Every row comes from one small tree of marks. The marks that hang from a mark follow it in brackets, in the order of their numbers. Every link used is in the known rows. Which tree was each row made from?
Known rows:
J_809[J_658]: [-0.57 -2.95 -2.32 -2.60  3.92 -3.51 -1.62 -1.73  0.82  1.49 -2.57  0.42
  0.11 -1.81 -3.63  3.42  0.02  0.53  0.54 -3.27  0.53]
J_98[J_827[J_809[J_547[J_909] J_658[J_260]]] J_922]: [ 0.11  0.06 -3.64 -2.57  4.34 -1.21 -1.37 -0.82  4.03  1.82 -2.44  1.02
  0.77  0.73 -4.44  4.87  1.98  1.83 -0.48 -5.18  0.93]
J_98[J_827]: [ 0.62 -3.20 -1.93 -3.22  4.27 -0.51  0.11 -0.76  0.26  2.25 -1.99  0.42
  0.85 -0.56 -4.76  5.54  0.67  0.96 -0.37 -0.09  0.41]
J_809[J_827]: [-0.29 -4.62 -1.39 -2.29  3.52 -4.60 -1.34 -0.79  0.50  1.79 -2.87  1.13
  0.22 -1.87 -3.43  3.23  0.81  1.78  0.36 -2.12 -0.05]
J_260[J_542 J_658[J_809[J_547[J_909] J_827]]]: [ 0.03 -2.17 -1.03 -2.56  5.13 -3.89 -4.42  0.91 -1.41  2.83 -3.37  0.89
  0.22 -2.30 -1.79  3.68  1.08  2.26  2.75 -4.96 -0.82]
J_827[J_98 J_809[J_547[J_909] J_658[J_260[J_542]]]]: [-1.05  1.87 -3.93 -3.23  3.79 -4.71 -0.65 -1.27  1.66  2.00 -2.73  1.63
 -0.31  0.64 -1.73  0.30  0.93  1.27  2.23 -7.96  0.06]
J_909[J_547 J_827[J_98[J_922] J_809[J_658]]]: [-1.59 -2.52 -3.65 -3.83  2.91 -0.50  0.69 -2.13  3.29  1.54 -2.76  0.87
  0.16  1.26 -4.48  4.30 -1.82  1.85  0.19 -2.62  1.21]
J_830[J_809[J_658 J_827]]: [-0.98 -3.56 -2.58 -2.52  3.31 -5.56 -2.76 -2.69  1.69  0.67 -2.61  0.43
  0.15 -2.05 -3.27  3.25  0.03  2.87 -1.03 -3.71  0.57]
J_827[J_98[J_922] J_809[J_547[J_909]]]: [ 0.03  0.77 -2.11 -2.28  3.80 -2.84  0.80  0.18  2.06  2.14 -2.64  2.78
  0.67  0.34 -3.90  5.20  0.74  1.09  0.17 -5.33  1.03]
J_547[J_260[J_658] J_909[J_827[J_98[J_922] J_809]]]: [-0.96 -1.06 -3.70 -4.66  3.58  0.58  0.97 -0.10  3.08  3.88 -1.96  2.53
  0.70  0.50 -7.59  5.84 -2.37  1.31  1.55 -5.58 -0.17]
J_830[J_809[J_547 J_658 J_827[J_98]]]: [-2.12 -2.30 -2.45 -2.10  2.85 -6.51 -1.39 -2.44  3.48  0.42 -3.09  1.08
  0.00 -2.07 -1.48  2.42  0.39  1.69 -0.42 -7.13  0.77]
J_809[J_547 J_658[J_260[J_542]] J_827]: [-0.76 -2.91 -2.76 -1.93  3.99 -7.68 -3.18 -1.20  3.09  1.87 -3.72 -0.30
 -0.71 -1.99  0.15  0.00  1.77  1.81  2.29 -5.03  0.13]
J_830[J_809[J_658]]: [-0.40 -1.63 -3.00 -2.85  3.67 -3.19 -2.26 -2.62  1.04  1.32 -2.12  0.21
  0.37 -1.84 -3.86  4.48 -0.46  1.61 -1.16 -3.16  0.93]
J_547[J_260[J_542 J_658[J_809[J_827[J_98]]]] J_909]: [-0.80 -1.79 -2.31 -3.75  4.58 -1.24 -0.92 -1.22 -1.52  3.30 -2.69  2.61
  0.06 -1.69 -3.72  2.03 -0.70  1.11  2.76 -6.83 -1.63]
J_830[J_809[J_547]]: [ 0.13 -1.53 -1.79 -2.46  3.81 -2.84 -2.68 -0.48  1.85  2.37 -2.34  0.53
  0.73 -2.35 -3.41  6.03  0.73  1.30 -1.08 -3.21  0.73]
J_909[J_547[J_260[J_542 J_658]] J_827[J_98 J_809]]: [-1.76 -3.00 -3.54 -6.08  3.83  0.72  0.04 -0.80  1.98  4.65 -2.68  0.70
  0.15  1.44 -5.17  3.64 -3.16  1.91  3.32 -2.77 -1.32]
J_827[J_809[J_547]]: [-0.32 -2.21 -1.02 -2.71  3.60 -3.31 -1.09  0.64  1.34  2.51 -2.85  1.03
  0.49  0.02 -3.38  5.38  0.91  2.11  0.58 -3.87  0.15]
J_98[J_827[J_809] J_922]: [ 1.41 -1.84 -2.00 -2.51  4.08 -1.05  1.77 -0.68  1.25  2.40 -2.21  0.45
  1.00  1.67 -4.58  7.28  0.36  2.93 -0.42  0.77  1.30]
J_260[J_542]: [ 1.07 -1.87 -1.97 -2.85  4.62 -4.54 -0.96 -0.33 -1.11  3.10 -2.52  0.05
  0.00 -1.09 -2.58  3.43  0.17  1.23  1.74  0.30  0.39]
J_542[J_260[J_658[J_809[J_547[J_909]]]]]: [ 0.04 -0.14 -0.90 -1.23  4.38 -0.15 -3.38  0.96 -2.23  3.20 -2.43  1.03
  0.91 -3.47 -4.78  5.28 -0.36  0.39  1.15 -5.02 -0.53]
J_658[J_260]: [ 0.43 -1.61 -3.08 -2.37  3.36  0.13 -0.77 -1.67  0.77  2.65 -2.22  0.82
  0.40 -2.01 -3.41  2.90  0.74  0.13  0.37 -2.67  0.04]
J_809[J_547[J_260 J_909] J_658 J_827]: [-2.35 -4.86 -1.90 -3.53  4.54 -5.78 -4.67 -0.04  3.87  2.10 -3.22  2.54
 -0.08 -3.10 -5.89  2.58  1.80  0.35  0.15 -8.62 -1.03]
J_830[J_809[J_547[J_260[J_542 J_658] J_909] J_827]]: [-0.69 -2.46 -2.43 -4.06  5.18 -5.64 -5.34  0.47  2.55  4.07 -2.74  1.19
  0.40 -2.62 -4.41  4.19  0.03  2.28  1.47 -5.48 -1.22]
J_809[J_547[J_260[J_542]] J_827]: [-0.61 -4.77 -1.11 -3.13  4.78 -7.03 -2.66  0.64  2.50  3.69 -3.57  1.07
 -0.36 -2.05 -3.03  2.83  1.41  1.50  1.83 -3.81 -0.77]

Which tree is each row?
[-1.08 -4.10 -2.33 -2.63  3.98  3.38 -0.44 -2.69  1.73  2.98 -3.28  2.09
  0.67 -2.13 -3.40  4.27 -1.49  0.40  1.01 -4.31 -0.75]	J_909[J_547[J_260[J_658[J_809[J_827[J_98[J_922]]]]]]]
[ 0.34 -0.11 -2.94 -3.65  4.29  0.30 -3.33  0.86 -0.59  3.46 -2.43  0.98
 -0.03 -1.91 -3.82  3.38  1.83  1.02  1.31 -5.02 -0.16]	J_658[J_260[J_542] J_809[J_547[J_909[J_827]]]]
[-1.35 -3.68 -3.36 -5.69  4.12  0.19 -0.28 -0.89  1.93  4.18 -2.59  1.24
 -0.18 -0.73 -5.57  2.79 -1.41 -0.02  1.51 -1.56 -0.74]	J_909[J_547[J_260[J_542]] J_827[J_98]]
[ 0.12 -1.09 -0.60 -0.57  3.87 -0.58 -2.05  0.37 -1.67  3.27 -2.89 -0.13
  0.72 -3.23 -2.90  5.48 -0.84  0.77  1.64 -3.75 -0.17]	J_542[J_260[J_658[J_809[J_547]]]]
[ 1.35 -0.12 -2.70 -2.21  4.08  0.98 -0.80 -1.75 -2.49  2.94 -2.48  0.23
 -0.01 -1.54 -1.47  2.66  0.93  1.20  1.47 -2.23  0.03]	J_658[J_260[J_542] J_809]
[ 0.53 -1.19 -1.25 -0.83  4.34 -4.21  0.15 -0.61  0.54  2.50 -3.80  0.30
  0.02 -1.45  1.61  3.73 -0.20  1.99  3.44 -3.89  0.83]	J_260[J_542 J_658[J_809[J_547 J_827[J_98[J_922]]]]]
[-0.57 -3.40 -1.49 -2.11  3.43 -5.38 -3.13 -0.47  2.42  1.74 -2.86  0.84
  0.48 -2.44 -2.73  4.74  1.30  2.53 -1.09 -3.73  0.35]	J_830[J_809[J_547 J_827]]
[-1.76 -1.94 -1.92 -3.59  3.42 -1.28  0.78 -0.30  3.32  3.69 -2.86  1.90
  0.54 -0.16 -3.73  4.66 -1.26  0.83  2.55 -7.81 -0.99]	J_827[J_98 J_809[J_547[J_260[J_658]]]]
[-1.08 -0.63 -2.39 -1.94  3.08  0.23 -1.12 -1.30  0.25  1.41 -2.82  3.26
  0.28 -2.45 -2.46  1.31  2.41  0.26  0.18 -9.16 -0.70]	J_658[J_260 J_809[J_547[J_909] J_827[J_98]]]
[ 0.49 -3.05 -1.32 -2.16  4.44 -3.16 -1.93 -0.89 -2.52  2.71 -3.18 -0.13
  0.04 -1.48 -0.81  3.42 -0.45  2.94  3.17 -2.12 -0.46]	J_260[J_542 J_658[J_809[J_827]]]
[ 1.02 -1.98 -1.37 -2.22  4.32 -2.29  0.60  0.49  2.96  2.59 -2.76  0.33
  0.97  1.20 -3.69  7.78  1.23  2.61 -0.28 -0.78  1.31]	J_98[J_827[J_809[J_547]] J_922]
[ 0.77 -1.91 -2.32 -2.00  3.76 -1.72 -1.21 -2.00 -1.93  2.35 -2.99  0.57
 -0.24 -1.61 -0.80  1.39  1.46  2.45  1.49 -2.89 -0.32]	J_658[J_260[J_542] J_809[J_827]]
[-1.76 -1.26 -2.39 -3.77  4.04 -6.03  0.47 -1.07  2.82  2.89 -3.25  1.33
 -0.53  0.67 -2.52  2.13 -0.31  1.46  2.50 -7.27 -0.17]	J_827[J_98 J_809[J_547[J_260[J_542]] J_658]]
[-1.00 -2.67 -1.97 -3.82  5.02 -1.12 -4.05  1.13  2.71  4.19 -2.54  2.05
  0.83 -3.08 -6.26  5.33  0.11 -0.79  1.58 -6.71 -1.37]	J_809[J_547[J_260[J_658] J_909]]
[-1.68 -3.41 -2.35 -4.96  4.15 -5.89 -2.12  0.81  3.58  3.53 -3.16  0.16
 -0.62  0.34 -4.95  3.93 -0.21  2.67  2.24 -5.47 -0.20]	J_909[J_827[J_809[J_547[J_260[J_542]] J_658]]]
[-1.15 -2.39 -4.47 -4.84  3.50 -0.79 -2.39 -1.73  1.83  2.73 -2.74 -0.57
 -0.34  1.24 -3.67  1.86 -0.69  2.83  1.68 -1.89 -0.13]	J_909[J_547 J_827[J_809[J_658[J_260[J_542]]]]]
[ 0.15 -2.85 -2.12 -1.20  3.24 -4.40  1.86 -1.77  1.91  1.47 -2.98  1.76
  0.21 -1.19 -2.06  3.10  0.06  1.12  0.43 -2.21  1.18]	J_809[J_827[J_98[J_922]]]
[-0.39 -1.20 -1.52 -3.37  4.08 -2.88 -2.45  1.17  0.65  2.53 -2.49  2.20
  0.69 -0.20 -5.26  5.22  1.51  1.68  0.10 -5.16 -0.26]	J_827[J_809[J_547[J_909]]]
[-1.19 -2.54 -1.53 -2.68  3.63 -4.97 -1.75 -0.41  2.16  1.57 -3.15  0.63
  0.12 -0.11 -2.92  4.40  0.62  2.03  0.92 -5.59  0.42]	J_827[J_809[J_547 J_658]]
[-0.78 -0.79 -4.00 -4.02  4.35 -4.25 -4.27  0.25  2.72  2.82 -2.61  0.21
 -0.44 -1.78 -3.90  1.61  1.33  0.65  1.93 -5.60  0.23]	J_809[J_547[J_909[J_827]] J_658[J_260[J_542]]]
[-0.66 -1.84 -2.71 -3.60  4.89 -5.59 -3.57 -1.10  3.15  3.17 -2.81  0.02
 -0.21 -2.14 -3.48  4.12  0.13  1.33  0.36 -4.90  0.22]	J_830[J_809[J_547[J_260[J_542]] J_658]]
[ 0.07 -0.33 -1.70 -1.54  3.28 -3.39  2.04 -0.42  2.78  2.20 -3.00  1.60
  0.51  0.54 -1.98  5.29  0.17  1.48  0.73 -3.94  1.42]	J_827[J_98[J_922] J_809[J_547]]
[ 0.11 -0.79 -2.75 -1.89  3.13 -1.31  1.20 -2.74 -1.80  1.94 -2.90  1.34
 -0.36 -1.12  0.12  0.08  0.88  1.81  1.91 -4.37 -0.18]	J_658[J_260[J_542] J_809[J_827[J_98]]]
[-1.14 -3.19 -1.48 -3.62  4.02 -1.60 -1.80  0.55  3.02  4.17 -2.98  1.09
  0.63 -0.68 -4.68  5.97 -0.74  1.49  2.17 -5.99 -1.10]	J_827[J_809[J_547[J_260[J_658]]]]
[ 1.30 -0.15 -4.02 -2.56  4.42 -2.78  1.09 -2.21  2.06  2.34 -2.54 -0.92
  0.16  2.10 -2.03  3.72  0.45  3.33  1.29 -0.39  1.38]	J_98[J_827[J_809[J_658[J_260[J_542]]]] J_922]
[-1.78 -0.89 -2.37 -4.24  3.90 -0.75 -0.57  0.28  2.64  3.71 -2.48  3.11
  0.75 -0.31 -5.61  4.58 -0.85  0.33  2.02 -9.08 -1.39]	J_827[J_98 J_809[J_547[J_260[J_658] J_909]]]
[-2.07 -4.49 -2.17 -3.06  3.74 -5.87 -4.03 -1.59  4.69  1.91 -3.09  1.20
  0.05 -2.90 -4.46  3.87  0.79  1.80 -1.03 -7.21 -0.24]	J_830[J_809[J_547[J_260] J_658 J_827]]
[ 0.19 -0.05 -2.35 -2.36  4.01  2.25 -3.13 -0.33 -0.43  2.41 -2.33  2.21
  0.62 -2.92 -3.94  3.86  2.51 -0.25 -0.28 -6.89 -0.43]	J_658[J_260 J_809[J_547[J_909]]]
